Each row was made from one small tree. The marks that hang from a mark follow it in brackets, in alphabetical order. Every link used is in the known rows. Write each row's tree.
Known rows:
bika(loza tura(romadis)): [ -2.1  -8.6 -21.6  -8.3   9.7  12.5   3.3   3.2 -17.2 -40.7  20.2  -1.6
   1.9   6.7  12.2  -1.4   9.4  -9.2 -50.1  -0.7  -8.8 -34.6  -2.9   4.0
  -2.8   0.2]
romadis(metad(vanak(nefa(kimev tofen))) sonirad tura): [ -0.9   4.2  27.2  -5.7   3.0 -10.8 -32.7  16.9  24.1  17.1  38.9  -5.7
 -26.5  35.6 -21.0  -3.9  30.7  20.9 -14.9 -21.1 -37.8 -52.0   2.6  41.0
  20.2 -10.2]
loza(bika(tura(romadis(metad sonirad(vanak(nefa)))))): [ 11.6 -14.3 -10.3 -23.0   5.7 -11.4  -7.7  22.6   4.0 -35.2  37.3 -16.0
 -15.3  44.4  -4.3   4.0  22.2  -0.6 -26.0 -46.6 -37.7 -21.2 -16.0  27.1
  13.3   3.8]
nefa(kimev tofen(loza) vanak(sonirad(romadis))): [  5.9  14.1 -10.8  16.6  34.0 -16.8  -8.1  22.7 -16.3  24.3   8.6 -14.9
   6.2  19.8   8.6  -0.4  -3.3  -8.9 -35.5   2.5  17.7 -25.8  42.8 -13.5
 -20.6  -8.7]
kimev(nefa(tofen(loza) vanak(sonirad))): [-11.0  33.0  -2.5  35.1  34.8 -18.7  -2.0  24.3  -1.4   3.0  -9.4 -16.4
   3.7  29.3  -3.5  -1.9  23.4  -6.8 -23.1  14.0   7.8   1.9  33.4  -0.7
 -11.7 -23.5]
loza(bika(tura(romadis(metad(vanak) sonirad)))): [ 16.7   1.6  14.1 -34.9  24.4  12.8 -21.7  13.5  19.7 -20.5  31.7 -20.0
  -9.4  40.3 -14.5   8.6  14.1  13.5 -35.7 -43.9 -27.6 -17.0 -16.4   2.0
  21.3  15.3]
kimev(nefa(tofen(loza) vanak(sonirad(romadis(metad))))): [  0.0   7.7   0.0  22.7  42.6 -24.3  -1.7  27.1   1.6  14.5   3.4 -25.2
  -1.7  45.2  21.0  -2.2  26.0 -11.4 -27.3  23.0   3.6  -2.3  37.7   3.4
  -1.1 -25.1]
loza(bika(tura(romadis(metad(vanak))))): [ 20.0  -0.6   2.7 -24.4  18.8   9.9 -12.6  16.0   7.0 -24.2  27.1 -29.4
  -3.8  17.1  11.0   3.6   9.1   7.1 -28.3 -45.0 -24.5 -11.5  -9.6   0.2
  12.1  18.6]
bika(loza tura(romadis(metad sonirad(vanak(nefa))))): [ -5.2 -35.5 -26.0 -20.3   4.0  -8.4   1.5  17.1 -10.4 -39.8  37.7  -2.3
 -15.7  40.8   2.5  -6.3  30.5   6.9 -50.8 -26.0 -28.0 -49.4  -9.4  35.0
  10.2 -11.6]
kimev(nefa(tofen vanak)): [ -2.8  45.5  16.3  30.0  12.6 -20.2 -10.9  13.3   4.4  -6.8  15.4  -9.0
   1.9   7.5  -4.2  -2.9  18.5   2.5   6.3  12.2 -20.3 -12.5  29.8  15.2
   8.1  -9.5]
sonirad(romadis(metad tura) vanak(nefa(kimev))): [  2.0 -33.1  -3.1  -3.9  -8.3 -34.6 -12.6   6.8   5.3  -1.1  41.6 -18.5
 -18.1  16.6  30.6  -4.7  32.2   1.7 -10.9 -26.9 -33.1 -49.5   6.7  36.7
  19.9 -15.4]
metad(romadis(tura) vanak(nefa(kimev tofen) sonirad)): [  7.5  17.3  -2.2 -19.1  15.3  -8.5 -40.7  15.8  -4.5  19.7  21.2 -36.8
 -10.2   4.9  -2.3  -7.8  31.9  -7.0 -26.4 -15.1 -19.3 -31.1   6.6  33.3
  -8.5 -17.9]
metad(vanak): [  3.0  18.0  -2.5   2.0   9.3   0.7 -19.2   9.2   7.5 -12.0  16.1  -8.4
   3.9  -4.6  -4.9  -0.7  21.7  14.2 -20.1 -24.7 -17.5  -5.6   2.0   9.4
   8.7 -11.5]
tofen(loza(bika(tura(romadis(metad)))) nefa(kimev)): [-16.7 -39.7 -19.2 -12.9  14.9   0.4   8.5  26.0  13.7 -17.8  30.8 -38.4
  -1.0  28.9  25.1  19.1   4.3 -18.1 -43.1 -26.6 -12.1 -28.6  17.0  -3.2
  -0.9  26.7]
bika(loza tura(romadis(metad(vanak)))): [  3.4 -20.3 -12.4 -23.1  17.6  12.5  -2.9  10.7  -5.4 -30.6  27.5 -12.7
  -3.7  12.0  17.6  -6.7  18.8  14.0 -53.5 -23.9 -14.8 -41.1  -2.9   7.8
   7.8   3.1]
vanak(nefa(tofen(loza(bika(tura)))) sonirad): [ -9.0  17.3 -26.9  24.9  23.7  -1.4  -3.5  44.1 -15.0   9.3   0.7  -6.2
  -5.7  36.8   8.0   0.6  18.8 -35.8 -45.3  -9.9  -0.8   5.4  -5.1  10.0
 -32.1   0.2]
tura(romadis): [ 19.1   7.3 -12.1  -6.3   4.6   2.0  -3.7   1.3  -1.6 -46.9  14.0 -16.6
   2.4   2.9  -3.4   9.3   7.3  -4.5 -16.3   2.8 -20.0  -4.3   9.4   6.8
   4.5 -14.9]
loza(bika(tura(romadis(metad(vanak(nefa)) sonirad)))): [ 14.7  -5.5  -7.8 -31.2  16.1   2.3 -22.8  17.5  11.5 -23.0  32.3 -29.5
 -13.5  36.6 -12.4   5.3  29.2  15.4 -35.0 -33.0 -43.7 -20.4 -18.0  31.3
  11.2   7.8]
bika(loza tura(romadis(sonirad(vanak)))): [ -9.5 -10.1 -18.2 -17.5  12.4   0.8  -3.0  11.2 -12.5 -41.3  31.5   7.2
  -0.3  26.7  -9.9   1.7  11.7   2.0 -50.4 -38.3  -9.3 -40.9 -11.4   4.4
  16.0  -4.5]
metad(romadis vanak): [  6.0  16.5  -3.2 -26.7  12.2   3.0 -32.1  12.9   7.4  -9.0  20.2 -26.1
  11.2 -12.2   2.1  -4.7  23.8  -5.1 -20.6 -17.6 -20.3  -2.8   3.5  12.9
  16.3  -9.7]
bika(loza): [ -8.9   2.9 -11.7  12.6   8.7   2.3   4.1   6.1  -2.7  -9.4  13.4   9.2
  -2.5  11.2  10.4  -6.5  16.4 -12.3 -44.7  -1.0  -9.3 -28.0   9.1   6.4
   3.0  -9.8]
tura(romadis(sonirad(vanak(nefa(tofen))))): [ 13.3  20.5 -24.7  -1.0  -2.0 -20.2 -11.8  30.4  -7.1 -39.9  32.6 -10.8
  -4.4  19.6 -30.5  14.8  13.8  -4.6  -6.2 -24.1 -30.9 -13.5   5.3  33.7
  11.3 -21.5]
loza(bika(tura(romadis(metad(vanak(nefa sonirad)))))): [ 27.0  -8.8 -23.6 -22.5  25.2   2.5 -12.2  13.9  -7.8 -20.1  15.4 -41.9
 -14.1  32.0   8.7  -0.8  29.9   8.7 -46.6 -33.1 -26.0  -8.1 -11.5  21.8
 -19.1  -0.9]
vanak(nefa(kimev)): [  2.3  -7.7 -13.5   6.9  -8.8 -15.4 -11.0  -3.7  -2.4  -9.6  19.7 -10.1
  -7.4   2.8   8.5  -1.2  27.7  -2.4 -16.7   3.1 -29.9 -35.5  19.3  34.7
 -12.0  -9.4]
loza(bika(tura)): [ -2.4  15.2  10.1   5.8   9.4   7.6  -9.3  10.2   3.7  -7.9  18.9   3.1
  -2.3  17.0  10.5  -1.6   8.3 -15.6 -25.6 -23.4 -16.9  -7.4 -13.4  -2.4
  -0.4  16.0]
nefa(kimev tofen(loza(bika(tura))) vanak): [-15.1  26.1   9.6  17.7  17.8  -6.0  -6.2  34.8  -4.0  20.9  20.1  -1.7
   7.6  11.8   9.1  -3.6 -13.0 -11.3 -22.1 -27.3   4.6 -34.1  20.4 -17.7
  -9.5  33.4]
metad(romadis(sonirad tura) vanak(nefa(tofen))): [ -5.2  33.4   9.4 -21.3   8.5  -2.4 -49.0  30.7  14.7   5.5  33.1 -18.4
  -9.0  11.2 -30.6  -4.7  34.9  -2.2 -15.4  -4.8 -38.7 -15.1 -13.5  45.3
  27.6 -21.5]
kimev(nefa): [ -6.8  11.5   5.6  15.8   8.6 -16.2  -7.6  -5.2  13.8 -22.1   6.7 -12.0
  -0.4  12.1   7.6   5.0  37.4  -9.9  -7.0   9.1 -24.9  -5.8  13.3  20.2
  12.4 -14.6]

Which tree is each row?
[-22.2   5.4 -28.5  19.0  -0.5 -24.9  -1.5  48.4 -11.1   8.9  27.2  -7.4
   2.0  10.3  17.9   5.1   8.8 -30.2 -20.2 -58.9  -7.7 -29.8   6.4  10.6
 -10.0  27.5] : sonirad(vanak(nefa(kimev tofen(loza(bika(tura))))))
[ -3.2 -15.9  22.7 -16.3   3.2 -10.9 -30.8   0.3  27.9   7.3  32.4 -11.8
 -25.9  34.6 -15.3  -7.5  43.2  32.4 -24.7 -20.2 -41.5 -53.1  -2.6  42.0
  21.0 -15.1] : romadis(metad(vanak(nefa(kimev))) sonirad tura)
[ 12.8  12.1  -6.0 -12.4  10.4   9.1  -6.4   8.4  -2.4 -34.7  20.5 -16.5
   1.3  12.1   6.2   9.1   1.2 -15.7 -24.5 -20.5 -19.9  -6.8  -9.0  -3.7
   1.8  17.2] : loza(bika(tura(romadis)))
[ -6.2   3.1  -9.2  15.8  21.7  -4.8 -11.3  41.9   5.2  11.1   4.9 -17.6
 -17.0  36.7  -0.2 -10.8  35.1   4.1 -37.5  -9.8  -8.8  -2.7  -2.4  24.5
  -5.1 -32.0] : romadis(metad(vanak(nefa(tofen(loza)) sonirad)) tura)
[  7.9  -7.5 -16.4  -6.6  17.0 -19.3 -31.7  -4.6  -5.5  13.4  18.0 -35.0
 -12.6   9.5   7.3  -1.4  39.1  15.9 -38.7 -14.1 -21.2 -35.6   3.0  32.8
  -9.7 -23.3] : metad(vanak(nefa(kimev) sonirad(romadis(tura))))
[ -1.7   8.4   5.5 -26.4   8.5  -7.8 -27.5  16.0  11.4 -15.9  28.4  -4.0
   4.7  19.4 -12.8  -2.7  20.0 -13.3 -17.7 -31.4 -17.6  -9.8  -1.9  10.7
  29.7 -18.7] : metad(romadis(sonirad(vanak)))
[  3.1  32.1   1.2  22.0  33.1 -10.9  -2.4  29.8  -3.9  31.6   2.1 -14.3
   1.9  28.7  -1.1   0.0 -10.2 -15.8 -33.9 -26.0  15.2 -20.3  34.7 -24.6
 -23.6  11.4] : nefa(kimev tofen(loza(bika)) vanak(sonirad))
[  0.4  -9.2 -16.5   5.4  25.1 -18.1 -12.9  -2.8  -7.1  12.1  27.5 -32.8
   0.0  17.4   9.9   4.5  12.6  14.0 -41.3   2.3  -6.4 -33.0  39.6   6.2
 -20.8 -18.3] : tofen(nefa(kimev vanak(sonirad(romadis))))
[-15.0  25.2  -3.0   2.8  28.2  -7.0  -8.6  33.0  14.2 -22.6  11.0 -18.6
   3.2  41.3 -16.2  26.4  16.1 -33.8 -24.0  -9.3 -12.6  -1.7   0.8   0.5
  16.0  18.9] : kimev(nefa(tofen(loza(bika(tura(romadis(sonirad)))))))
[-14.4  -0.7  -2.3  11.9   2.3 -13.5  -9.1   2.2   6.4  -3.4  33.7 -19.2
   2.5   0.0   0.2  -0.2   9.0  23.0 -19.3  -4.9 -17.8 -39.3  37.8  12.0
  -6.6  -5.0] : tofen(nefa(kimev vanak))
[  5.3   0.0 -19.0 -29.2   1.1 -13.5 -34.4   6.3  -0.2  -0.1  26.4 -39.8
   4.5 -19.2   8.9  -4.9  35.4  -2.6 -21.6 -14.7 -31.9 -34.2  16.1  40.4
  -0.1  -3.7] : metad(romadis vanak(nefa(kimev)))
[  4.0 -27.9  -7.9 -14.6  11.6  13.4   9.0   5.0  -8.9 -37.2  22.8  -0.6
  -7.8  24.9  25.1  -8.1  11.3  -6.1 -51.3   1.2 -13.9 -39.9   0.8   6.8
   3.5  -0.1] : bika(loza tura(romadis(metad)))
[-20.4  34.3   0.6  35.4  19.3 -20.7  -1.9  29.0   5.5  -3.9   4.5 -13.1
   9.1   9.0  -0.2   0.0  20.7  -7.1  -4.7  14.0  -4.8  -4.7  33.0   5.5
   7.7  -8.5] : kimev(nefa(tofen(loza) vanak))
[ 14.6 -23.8 -17.0 -14.4   4.8 -22.7 -19.1   4.5   4.6   7.8  33.9 -31.2
  -8.2   5.4  25.3  -0.9  35.5  12.3 -24.0 -14.6 -35.3 -42.3  19.9  40.2
   2.8  -5.7] : sonirad(romadis(metad(vanak(nefa(kimev)))))
[ 12.0 -15.8  -2.7  -1.8   5.8 -19.7  -4.2  15.3   4.4 -12.5  32.7  -5.8
  -3.0  20.8  27.8  -0.3  16.4  -5.3 -14.6 -30.9 -17.0 -11.5   9.0   8.2
  22.9 -16.9] : sonirad(romadis(metad) vanak)
[ 17.4  -3.8  24.9   1.2  28.2  -4.6 -15.3  -2.4   4.0   7.6  16.7 -11.6
 -17.7  40.5  14.0 -19.2  17.1  20.6 -32.3  12.5 -10.2 -18.5   7.1   3.1
   5.4 -35.6] : nefa(vanak(sonirad(romadis(metad tura))))
[ -3.7   3.6  -0.3   5.2   1.9 -19.3 -14.6  12.0   3.4 -13.6  31.0  -6.1
  -2.0   5.1  12.2   0.5  16.5  -2.8 -11.2 -30.2 -17.6 -12.9  -8.8   7.6
  30.9 -20.6] : sonirad(romadis(tura) vanak)
[ -9.8  20.4 -23.8  -7.4  24.2  -3.8 -30.2  44.5  -3.9  11.2   3.6 -35.5
  -0.7   9.3  -5.8  -7.3  36.5 -17.9 -37.4  -3.9  -6.7   5.3  -5.3  26.2
  -3.8 -29.9] : metad(romadis(tura) vanak(nefa(tofen(loza)) sonirad))
[  2.5 -26.0 -35.1 -19.8   9.4   3.0  -1.9  13.6 -13.0 -32.9  29.0 -24.9
  -8.5   8.9  18.8  -9.7  35.2  14.8 -54.3 -12.8 -29.2 -42.6  -4.7  37.2
  -3.9  -3.5] : bika(loza tura(romadis(metad(vanak(nefa)))))
[  4.9 -24.8   0.1 -14.0   2.1 -21.1 -26.3   2.8  12.9  11.0  36.9 -30.6
 -17.8   8.2  21.2  -4.8  38.2  17.6 -21.7 -13.7 -38.8 -47.3   5.9  40.7
  17.5 -10.1] : sonirad(romadis(metad(vanak(nefa(kimev))) tura))
[  1.5   0.3  26.5  -4.1   8.1   2.4 -20.1   8.0  24.4  -5.2  22.7  -6.7
 -14.1  17.5   3.5 -11.8  26.7  23.7 -16.4 -22.9 -24.9 -16.4  -9.1  12.5
  27.2 -17.4] : romadis(metad(vanak) tura)
[ -9.8   9.5  -3.5  20.6   7.1  -7.7  -2.3  26.7   2.7   3.9  11.0   2.3
   5.9   9.2   5.9   7.0   0.4 -24.7 -18.1  -7.2   3.4 -23.8  29.5  -5.4
  -3.6   4.2] : nefa(kimev tofen(loza))
[ 18.3 -13.6   4.9 -21.3   8.1  -7.6  -5.7  11.3  13.5 -43.0  29.1  -6.9
  -8.8  40.3 -14.3   7.0  13.2   9.8 -16.4 -34.4 -22.7 -16.4   3.9   8.0
  28.5 -20.1] : tura(romadis(metad sonirad(vanak)))
[  8.9  -3.1   3.8  -3.1   2.9 -21.0 -27.7  20.4   8.1  18.7  41.3 -24.2
 -16.8   9.1  16.4  -0.7  26.6   6.5 -11.7 -13.6 -35.9 -45.9  10.5  39.9
  15.7  -6.1] : sonirad(romadis(metad(vanak(nefa(kimev tofen))) tura))
[ 18.2  23.4 -33.7   9.4  22.9 -15.7 -24.6  24.9 -17.5   8.8  17.4 -25.4
  -4.1  11.5  -0.1   4.9  28.5  -4.6 -31.8  -7.0 -16.4  -0.1   8.3  32.5
 -18.8 -26.0] : metad(vanak(nefa(tofen) sonirad(romadis)))
[  0.4  19.3  -1.0  22.5  28.4  -8.5  -4.7  22.3 -11.6  17.5   1.3  -5.9
   3.4  23.2  -2.9  -6.4  -3.6  -1.2 -32.0  -5.6  19.0 -26.6  40.2 -14.6
 -24.6  -9.8] : nefa(kimev tofen(loza) vanak(sonirad))
[ -6.8  12.8   3.9 -33.2   7.7  -2.8 -47.2  13.4  18.6  -3.3  27.1 -24.6
  -9.1   9.8 -24.4  -7.9  45.9   9.6 -24.7  -3.7 -40.9 -16.0 -18.9  46.2
  28.9 -26.2] : metad(romadis(sonirad tura) vanak(nefa))
[ -4.1  -5.0  18.0 -10.5   4.7  -3.2 -29.3  10.9  27.0  -3.0  27.6  -6.8
 -25.5  37.0 -20.5  -9.9  47.3  32.4 -24.6 -10.7 -43.5 -25.2 -17.4  43.5
  25.7 -27.8] : romadis(metad(vanak(nefa)) sonirad tura)
[ -1.9 -16.0   8.2   5.3  27.2  -6.6 -12.8   8.1  10.2   7.0  30.2 -25.7
 -16.5  40.4  13.5  -9.3  21.8  23.6 -39.3  13.2 -16.4 -16.0  13.4  12.2
   2.3 -38.2] : tofen(nefa(vanak(sonirad(romadis(metad tura)))))
[-16.2  16.0 -20.1  14.9   5.4 -31.6  -7.2  48.4   8.1  16.9  25.5  -7.9
  -2.7  32.0 -13.9  16.4  11.5 -26.5 -20.3 -55.9 -13.2 -28.4  14.2  13.7
   5.8  14.1] : romadis(sonirad(vanak(nefa(kimev tofen(loza(bika))))))
[-18.7   3.2 -21.7  13.9  -1.1 -28.3  -9.2  39.5   1.1   1.0  23.6   1.7
  -1.4  24.8 -15.4   8.1  19.5 -13.0 -18.2 -33.8 -10.3 -34.6  19.3  22.4
   3.8  -7.4] : romadis(sonirad(vanak(nefa(kimev tofen(loza)))))
[ -2.2  -9.6 -22.8   7.8 -13.6 -30.3  -7.1   5.9  -8.2 -14.5  26.8 -11.0
  -2.0  -1.9  11.4  -1.7  27.4   1.5  -9.3 -36.7 -25.1 -38.3  16.4  32.1
  -4.3  -9.7] : sonirad(vanak(nefa(kimev)))
[-31.2   2.5 -23.6  23.8  11.6  -8.4   2.5  29.7   7.3  -9.8  18.1 -18.2
  11.0   5.5  -0.6   0.1  12.9  11.5 -30.2   5.8  -6.5  -4.6  25.7   4.1
  -1.4 -15.9] : tofen(loza nefa(vanak))
